(in the rows, 128 means zero)
Known rows, with every step that occurs:
sudi-vegi-lifu-lakop-tiruto-sikam-bafi: [153 154 139 112 201 102 171 175 153 123 151  86 185 129 153 123 142 147
 118 123 132  99 158 120 131  86  91 107 115 123 142 142 165 130 161 115
 146 141 138 103 136 117 124  89  94 111  89]
sikam-sudi-vegi-lifu: [133 134 133 127 141 109 117 118 114 110 154  90 138 127 132 111 156 106
 119 109 176  91  50 118 130 105 113 149 142 152 187 132 140 120 125 125
 147 140 134 102 119 113 128 122  82 134 123]
bafi-kogu: [106 136 101 131 128 157 103 131  94 119 138 166 122 119 137 154 145 130
 120  43 157 109 126  96 115 138 136 125 156 137 136 121 133 146 148 129
 108 161 152 118 110 142  83 121 103 133 132]
bafi-vegi-lifu: [116 143 152 142 140 151 112 146  99 133 152 109 118 140 150  96 149 134
 142 142 165 110 127 135 128 137 110 128 134 163 144 131 145 139 130 151
 130 166 131 117 146 137  57 134 114 130 125]
sikam-bafi: [139 117 117 143 182 164 143 144 134 120 142 152 114 123 133 127 143 123
 126 119 122  93 161 126 128 105 124 146 162 102 107 118 149 149 150 125
 127 153 136 133 101 128 128 119  97 132 127]
bafi-kogu-guri: [128 141 110 137  86 142 100 146  89 130 137 161 106 115 163 157 149 111
 132  75 150 118 123  93 107 127 146 123 161 138 147  72 132 138 139 133
  97 162 148 136  90 129  32 123 101 132 149]
boket-kogu-lifu-sikam: [137 147 126  50 101 150  84 138 141 122 137 149 102 178  99 120 149  50
 125  75 140 108 125 135 136 126 131 183 154  86 187 133 162 165 126 122
 172 157 142 110 103 120  98 143 108 129  78]
vegi-lifu-lakop: [135 143 165 135 170 136 129 143 117 141 142 107 134 173 155 113 133 104
 124  99 153 120 110 125 126 129 128 117 165 152 117 121 141 165 150 111
 133 134 118 116  98 131  88 102 110 136 147]
sudi-vegi-lifu-lakop-tiruto: [134 150 142 105 173 133 132 142 156 114 152  82 163 130 145 127 142 108
  92  87 169 109 119 115 120 116 102 111 119 156 171 130 151 135 134 117
 129 148 130 112 117 121  99  88 108 105 104]
boket-vegi-lifu-lakop-tiruto: [139 147 159 106 172 142 128 129 142 132 138 110 156 127 145 121 139 110
 103 115 166 122 120 121 118 138 113 112 198 137 148 137 156 144 150 142
 128 146 127 140 108 121 103  94 148 106  93]
vegi-lifu-lakop-tiruto: [141 144 158 105 173 129 133 145 148 131 142 100 131 154 145 118 131 107
 110  86 152 123 128 125 123 134 122 105 155 150 122 119 140 176 165 119
 123 145 123 136 118 131  91  94 140 109 100]
boket-vegi-lifu: [125 139 140 137 145 149 105 135 119 139 151 126 133 122 129 117 154 124
 117 133 163 113 100 105 125 126 117 148 215 134 156 141 166 130 138 155
 140 155 131 118 110 137  98 130 114 130 127]
kogu-lifu-sikam-bafi-lakop-tiruto-vegi: [148 145  80  48 116 157 138 151 228  96 137 119 105  82  96  96 117  95
 120 195 125 103 180  99 130 119 101 124 147  83 147 123 163 129 163 142
 108 152  53 144 191  97 116 129 129 125  26]
bafi-kogu-tiruto: [115 129 101 155 139 150 102 126  77 130 117 160  75 112 137 151 128 130
 135  13 152 115 151 111 127 130 143 119 147 139 148 100 143 138 138 123
  92 167 146 144 164 139  60  88 105 122 161]
sikam-bafi-vegi-lifu-lakop: [135 140 180 131 190 147 155 161  85 132 142  83 150 176 159 103 135 147
 148 154 145 108 177 161 128 121 109 109 119 135 115 126 153 142 134 139
 132 139 112 120 132 137 106 101 105 135 123]
boket-sikam-sudi-vegi-lifu-lakop: [141 143 156  86 162  91 112 163 101 126 143  85 180 180 161 109 148 104
 125 127 178 100  57 133 138 106 108 122 119 159 202 154 133 121 122  98
 196 132 112  90  88  93 163 110  90 135 123]
sudi-lakop-tiruto-vegi-lifu: [127 163  98  96 114 136 136 137 160 107 120 106  88 128  96 130 111 151
 105 111 177 105 121  74 111 125 101 115 184 164 123 132 156 144 192 155
 123 163  58 152 148 118 103 110 147 100  84]
kogu-lifu-lakop-tiruto: [144 147 148 113 117 159 125 149 163 122 140 147 120 139 125 124 131  57
 103 117 145 134 134 140 129 133 129 120 128 126 129  95 140 175 148 123
 102 139 146 139 122 116  75  86 152 108  78]
lifu-lakop-tiruto-sikam: [144 151 107 134 170 124 136 145 157 127 136 170 149 138 152 120 134  80
 114 107 141 125 136 119 128 137 113  97 135 127 113 119 120 166 169 118
 125 140 172 138 123  95  81  94 127 114 119]
bafi-kogu-sudi-vegi-lifu-sikam-tiruto: [140 105 149  65 108 161 123 117  64 114 121  80 110 116 112 122 178 150
 146 101 132  93 120  70 142 117 119 172  79 112 252 128 131 114 109 116
 127 172 108  69 103 136  64 133  58 162 101]
tiruto-sikam-bafi: [137 136 106 153 176 132 148 166 128 127 139 173 132 129 136 122 149 134
 140 140 116  98 165 118 137 107 122 134 156 100 100 128 142 143 162 123
 144 146 164 118 120 116 115 130  87 139 129]
boket-lakop-tiruto-sikam-sudi-vegi-lifu: [146 163 117 112 117  74 135 121 139 113 158 112 141 152 113 109 151 142
 122 150 177 101  76 114 135 102  91 120 128 128 170 151 165 134 152 112
 160 130 157  98 137 107 138 114 105 104  80]
sikam-bafi-lakop: [119 127 107 144 183 162 136 140 187 106 142 144 120 120 136 111 126 105
 129 163 128  90 176 111 128 113 121 108 180 119 102 119 145 146 157 120
 122 136 133 116 147 106 120 122 100 134 138]
vegi-lifu-lakop-tiruto-sikam: [137 157 147 117 167 101 143 169 154 137 142 124 156 154 156 121 135 117
 120 114 142 131 132 115 135 135 114 101 147 140 116 127 144 173 178 114
 138 146 147 127 141 118  70 103 126 112 100]
lakop-tiruto-sikam-bafi-kogu-sudi: [143 116 107 123 123 149 151 165 102 123 123 163 120  99 122 148 132 165
 138 103 108 108 169  83 130 111 132 131 107 101 121  97 151 152 166 133
 105 155 160 113 138 124 109 138 111 127  60]
bafi-vegi-lifu-sikam: [124 141 145  81 131 138 112 143 101 124 141  92 119 156 137  85 148 128
 149 135 151 107 130 146 139 147 107 148 109 122 188 140 140 139 124 143
 134 170 122 117 132 138  64 141 104 133 104]
tiruto-vegi: [131 140  66 144 146 160 114 115 131 130 138 161 109  87 119 122 150 103
 109 120 167 108 105  78 110 132 110 129 162 143 119 121 135 120 156 151
 117 151  79 140 108 117  95 129 107 135 146]
lakop-tiruto-sikam-bafi: [154 137  96 135 178 131 155 170 165 116 139 173 136 111 135 123 137 129
 124 127 109  97 175 120 131 117 115 127 146  90  99 120 146 162 175 124
 130 160 163 141 138 116 118 121 113 110  80]
boket-kogu-sudi-lakop: [135 124 111 111 107 172  93 110 126 112  97 165  60 211  75 137 133  81
 123  80 169  99  98 101 105 112 123 144 162 133 138 105 155 153 148 125
 175 145 155 108  77  77 125 128 111 125 127]
bafi-lakop-tiruto-vegi-lifu-sikam: [130 157  82  46 143 128 123 135 214 107 134  86 117  95 124  94 117 111
 113 147 156 106 132  69 129 140  98 102 164 135 162 144 150 132 176 142
 115 157  52 144 183 109  93 141 130 123  62]
lakop-tiruto: [139 140  98 128 153 159 118 131 163 114 139 162 111 108 128 120 144  94
 103  87 144 107 137 116 124 135 124 128 148 126 128 111 129 164 153 131
 109 164 151 151 118 120  89 120 136 102  95]
sudi-vegi-lifu-lakop: [126 146 152 129 175 133 117 134 119 133 153  88 154 148 148 124 147 103
 106  98 174 103  92 114 118 105 105 118 130 162 174 138 148 125 124 113
 139 142 126  92  94 123  95  90  84 129 149]
sudi-vegi-lifu-lakop-tiruto-sikam: [143 162 140 119 163 102 141 163 152 129 153 104 178 127 153 115 144 116
 101 110 164 113 108 109 130 112  90 101 119 153 164 138 150 138 155 116
 142 149 155 107 133 116  82  92 106 111 110]

Rows:
[127 161 142 120 133 111 161 188 137 105 126 113 122 174 116 102 126 193
 152 169 139  88 189 138 135 114  88 106 128 132 106 134 165 153 186 151
 140 165 152 126 184 115  98 113 133 110  67] | sudi-lakop-tiruto-sikam-bafi-vegi-lifu
[141 128 149  88 155 141 138 121 115 123 122 107 105 141 130  98 162 118
 147 113 108  91 154 106 166 136 124 170 151  98 187 142 120 158 143 100
 145 160 102 113 107 136  56 118  87 153 128] | vegi-lifu-sikam-tiruto
[167 148 101  44 173 126 157 156 153 116 133  83 124 100 111 111 124 162
 118 127 117  96 170  93 132 115 110 153 143  89 143 141 163 137 171 149
 127 161  34 151 137 141 141 130 110 118  36] | lakop-tiruto-vegi-lifu-sikam-bafi
[136 149 116  83 119 153 162 152 123 120 140 126 143  98 123 164 115 134
 116  89 146 114 182 100 107 114 118 103 125 114 114 108 153 136 163 151
  80 151  55 144 152 138 125  81 140 125  46] | sikam-bafi-kogu-lifu-lakop-tiruto-vegi
[137 146  93 136 148 131 122 154 162 122 147 186 128 111 138 118 144  99
 114 109 136 116 129 105 128 139 117 123 146 123 121 121 133 164 172 127
 132 164 178 137 135 107  71 126 127 110 101] | lakop-tiruto-sikam
[148 121 128 114 147 145 163 163  97 127 113 152 140 134 135 151 126 143
 133 101 117 121 170 100 118 113 131 102 100 103 107  94 140 153 167 126
 102 137 154 115 120 109 116 104 108 132  73] | lifu-lakop-tiruto-sikam-bafi-kogu-sudi
[145 143 179 109 193 145 170 164 119 115 141  80 153 152 158 110 134 146
 134 143 143 103 197 159 128 125 102  97 113 130 115 121 156 158 148 146
 121 148 111 133 150 134 110  93 134 116  76] | sikam-bafi-vegi-lifu-lakop-tiruto
[133 129  80 118 157 153 124 148 113 130 120 178 132 100 140 116 175 117
 125 165 137  94 153  67 135 139  90 144 145 134 160 141 105 109 142 135
 172 164  54 142 103 107  87 133 115 152 144] | boket-sikam-tiruto-vegi
[128 134 161 134 167 147 145 170  99 123 152  95 125 143 150 104 147 165
 154 159 134 104 175 147 133 121 112 134 129 128 127 127 159 137 134 158
 130 159 115 119 149 144  95 131 106 136 106] | sikam-bafi-vegi-lifu
[140 163  89  36 115 121 131 134 167 104 105  90  82 150  86 108 107 145
 116 104 163  93 127  84 122 123  95 137 158 128 158 146 155 141 184 144
 133 164  54 152 135 116 113 114 133 117  65] | sudi-lakop-tiruto-vegi-lifu-sikam
[143 142  56  53 174 151 145 132 223  97 124 127 119  80 114 100 108 109
 115 164 130  88 186  93 122 123  92  99 153  87 140 136 145 122 169 139
 107 152  57 157 166  94 137 128 117 121  59] | lifu-sikam-bafi-lakop-tiruto-vegi
[140 143 162 122 161 105 131 113 108 123 148  74 157 159 150 109 150  87
 116 102 185 100  51 131 130 105 113 122 123 157 176 131 132 125 123 114
 151 121 129  91 101 101 140  91  81 136 141] | sikam-sudi-vegi-lifu-lakop
[139 152  98 137 131  84  95 111 110 117  83 187  62 209 106 119 123  85
 147  49 168  99  99 140 137 106 118 129 170 127 143 111 148 141 164 115
 191 139 190 131 174  59 115  93 101 121 165] | boket-kogu-tiruto-sikam-sudi-lakop
[142 153  61  76  99 109 127 142 152  93 104 153 105 150  91 112 118 114
 116 129 175  89  91  98 123 122  86 122 153 146 139 131 120 131 174 143
 166 145  76 161 118  69 174 117 154 105  79] | boket-sikam-sudi-lakop-tiruto-vegi
[133 157 160  93 174 100 171 186 110 142 142 102 169 147 164 155 124 186
 137  62 120 114 184 109 130 114 125  92 139 123 106 132 158 167 192 119
 122 154 135 117 152 148 110  94 115 126  70] | vegi-lifu-lakop-tiruto-sikam-bafi-kogu
[153 141 109  64 169 128 152 152 123 130 130  84 122 120 116 108 135 156
 134 138 121  90 151  90 134 101 108 164 152  88 147 147 160 121 161 138
 137 149  26 127 116 144 136 139  82 146  86] | tiruto-vegi-lifu-sikam-bafi
[140 136 117 144 154 145 149 115 117 133 130 118 116  92 129 116 169 136
 131 142 140  99 147  61 136 136 104 147 169 151 138 129 124 123 161 131
 131 158  43 130 133 133  59 127 106 158 145] | sikam-tiruto-vegi-lifu
[153 139 121 126 196 125 168 160 161 127 126 158 148 143 152 127 130 114
 118 124 114 109 184 133 128 113 109  99 136  99  90 121 133 164 171 114
 128 136 155 140 120 106 117  93 123 116  99] | lifu-lakop-tiruto-sikam-bafi
[140 140  91 152 174 119  90 143 115 144 108 196  97 155 131 128 140  83
 133  37 141 123 147 118 131 122 125 130 163 126 145 110 149 143 148 117
 178 158 177 134 175 101  68 112  95 118 165] | boket-kogu-tiruto-sikam
[116 106 113 137  92 179 102 129  75 128 120 156  90 122 120 149 144 121
 139  77 149 117  99  81 116 138 143 142 128 139 144  97 133 146 137 132
  97 149 149 106  95 127  93 144 103 143 120] | bafi-kogu-sudi
[129 143 156 132 115 160 113 139 132 134 139 151 116 158 129 117 137  59
 117 122 153 127 116 137 125 128 131 130 142 135 129 102 135 163 132 116
 114 134 140 112 105 115  75  94 118 135 131] | kogu-lifu-lakop
[149 150 104 126 160  96 131 119 147 108 139 148 174 127 149 108 148  66
 101 112 173 110  72 130 129 109  90  98  99 133 168 130 112 123 138 113
 140 130 183 119 118  68 129  89 104 118 114] | lifu-lakop-tiruto-sikam-sudi-vegi
[140 148 100  69 170 116 143 207 207 115 146  97 153  98 147 109 118 160
 133 190 139  96 184  81 127 119  92 103 174 140 121 148 171 129 183 143
 156 156  27 139 189 112 152 144 145 121  45] | boket-sikam-bafi-lakop-tiruto-vegi-lifu
[124 158 113 115 137  75 122 146 206  97 151 106 160 101 146  92 129 103
 121 151 174  97  74  97 144 112  96  92 142 157 175 136 147 128 165 119
 143 138 161  95 208  75 104 132 101 110  86] | bafi-lakop-tiruto-sikam-sudi-vegi-lifu
[135 139 132  79 142 135 110 141 126 130 138 103 107 157 133  95 145 114
 140  98 132 102 114 112 149 130 128 169 153 112 171 146 145 157 147 113
 140 152 115 116 103 138  92 141  96 137 111] | vegi-lifu-sikam
[151 153 154 114 149  83 139 133 135 139 131 129 176 144 149 110 136  99
 122 141 168 124  79 130 139 128 107 107 190 128 149 139 145 137 164 145
 146 132 157 123 135  88 123 102 134 118  88] | boket-vegi-lifu-lakop-tiruto-sikam-sudi
[144 149  80 117 170 148 139 115 158 126 126 151 137 106 135 128 125  85
  87 100 169 120 128  93 107 138 101  92 147 144 110 115 121 127 163 143
 108 148  74 167 114 100 108  96 140 114 117] | lifu-lakop-tiruto-vegi
[141 134 133  76 159 141 131 119 124 106 138  91 126 113 125  98 187 121
 127 123 126  77 133  99 157 113 102 167 117 111 238 149 129 121 113 108
 152 166 114  93 105 132  60 113  67 150 132] | sudi-vegi-lifu-sikam-tiruto
[136 151  90  46 130  95 124 110 200 101 124  79 119 101 121  79 110  91
 124 150 164  96  85  88 139 139 101 108 166 130 165 137 137 132 175 139
 117 136  52 143 188  83 129 148 123 129  52] | bafi-lakop-tiruto-vegi-lifu-sikam-sudi
[118 139  95 159 131 118  99 149  77 142 112 183  96 112 144 142 136 137
 140  38 139 128 149  99 135 127 137 108 142 137 143 106 137 132 157 121
 114 167 174 125 183 123  41 105  94 129 168] | bafi-kogu-tiruto-sikam
[133 154 104  57  98  96 132 100 119 108 104  83  81 182  84  93 116 124
 141 121 173  82  59  97 138 117 101 148 167 127 157 150 137 123 172 137
 146 136  61 129 118  90 152 123  97 148  97] | tiruto-vegi-lifu-sikam-sudi-lakop
[144 148 128  40 105  96 132 121 151  86 109  84  72 193  87  93 117 121
 136  93 146  79  85 137 152 125 119 147 156 111 163 134 143 173 177 122
 140 146 125 133 123  95 144 112 126 110  49] | vegi-lifu-sikam-sudi-lakop-tiruto
[131 144  98 119 110 130 132 101 159  85 109 153  78 161  97 117 120  94
 116  92 166  85  89 132 128 125 116 120 159 133 125 109 125 166 171 125
 127 137 162 149 118  77 138  99 146 101  88] | sikam-sudi-lakop-tiruto
[135 126 113  90 160 171 132 135 110 111 131 133 112 147 130  93 153 119
 150 156 124  81 180 160 137 123 104 139 100  79 159 136 135 129 120 145
 127 161 126 130 114 122 107 126  92 134 101] | lifu-sikam-bafi-vegi
[149 127  99 177 147  98 115 119 103 128 105 177  82 122 133  94 137  86
 145 101 136 122  94 129 151 121 133 137 146 120 137 105 120 139 147 110
 144 131 174 144 178  83  75 105  94 129 169] | kogu-tiruto-sikam-sudi
[133 140 137  76 142 140 107 131 122 136 135 117 126 132 122  98 151 118
 130 125 150 102  95 116 136 137 112 162 199  98 194 158 156 125 132 144
 146 161 122 113  95 138 101 135 101 130 104] | boket-vegi-lifu-sikam
[150 132 134  67 183 129 136 157 127 106 146  72 135 134 127 109 152 149
 131 116 120  74 138 122 138  82 111 171 112  89 204 153 167 123 120 112
 149 158 109  97 104 143 135 120  56 133  94] | sudi-vegi-lifu-sikam-bafi
[148 140 140 100 175 125 148 164 102 145 118 115 164 145 158 112 157 127
 135 167 141 116 150  74 141 136  96 125 154 157 152 145 118 120 154 122
 177 147  24 124 104 112  92 107 117 156 155] | boket-sikam-tiruto-vegi-lifu-lakop
[140 124 110 111 176 148 126 196 127 122 141 162 138 147 147 120 151 131
 137 148 115  85 167 129 136 107 115 147 153 101 127 135 142 148 139 122
 171 157 121 122  86 124 151 134 105 124 109] | boket-sikam-bafi
[137 150 125 130 164 129 130 132 117 149 136  96 138 140 141 120 133 112
 111 121 173 123 105  81 110 130 110 107 165 170 115 134 140 123 162 143
 130 138  52 134 113 127  99 109 110 143 145] | tiruto-vegi-lifu-lakop
[132 115 112 152 172 154 130 142  74 129 113 147  84 113 139 153 125 160
 142  36 122 106 199 124 123 108 145 129 145 110 131  99 160 134 145 125
  93 156 135 143 166 146  95  81  91 127 145] | sikam-bafi-kogu-tiruto
[108 143 149 121  89 159 112 141  97 136 143 138 126 153 136 149 132  95
 127  65 161 128 122 123 116 132 142 118 133 140 132 107 140 158 145 123
  94 141 145 108 112 137  75  88 120 146 119] | bafi-kogu-lifu-lakop
[153 148 144 119  98 101 141 142 150 125 131 154 140 150 134 102 134  54
 125 138 145 133  88 147 147 123 126 119 128 117 125 100 121 172 158 117
 131 128 176 128 143  81 104 102 139 128  73] | kogu-lifu-lakop-tiruto-sikam-sudi
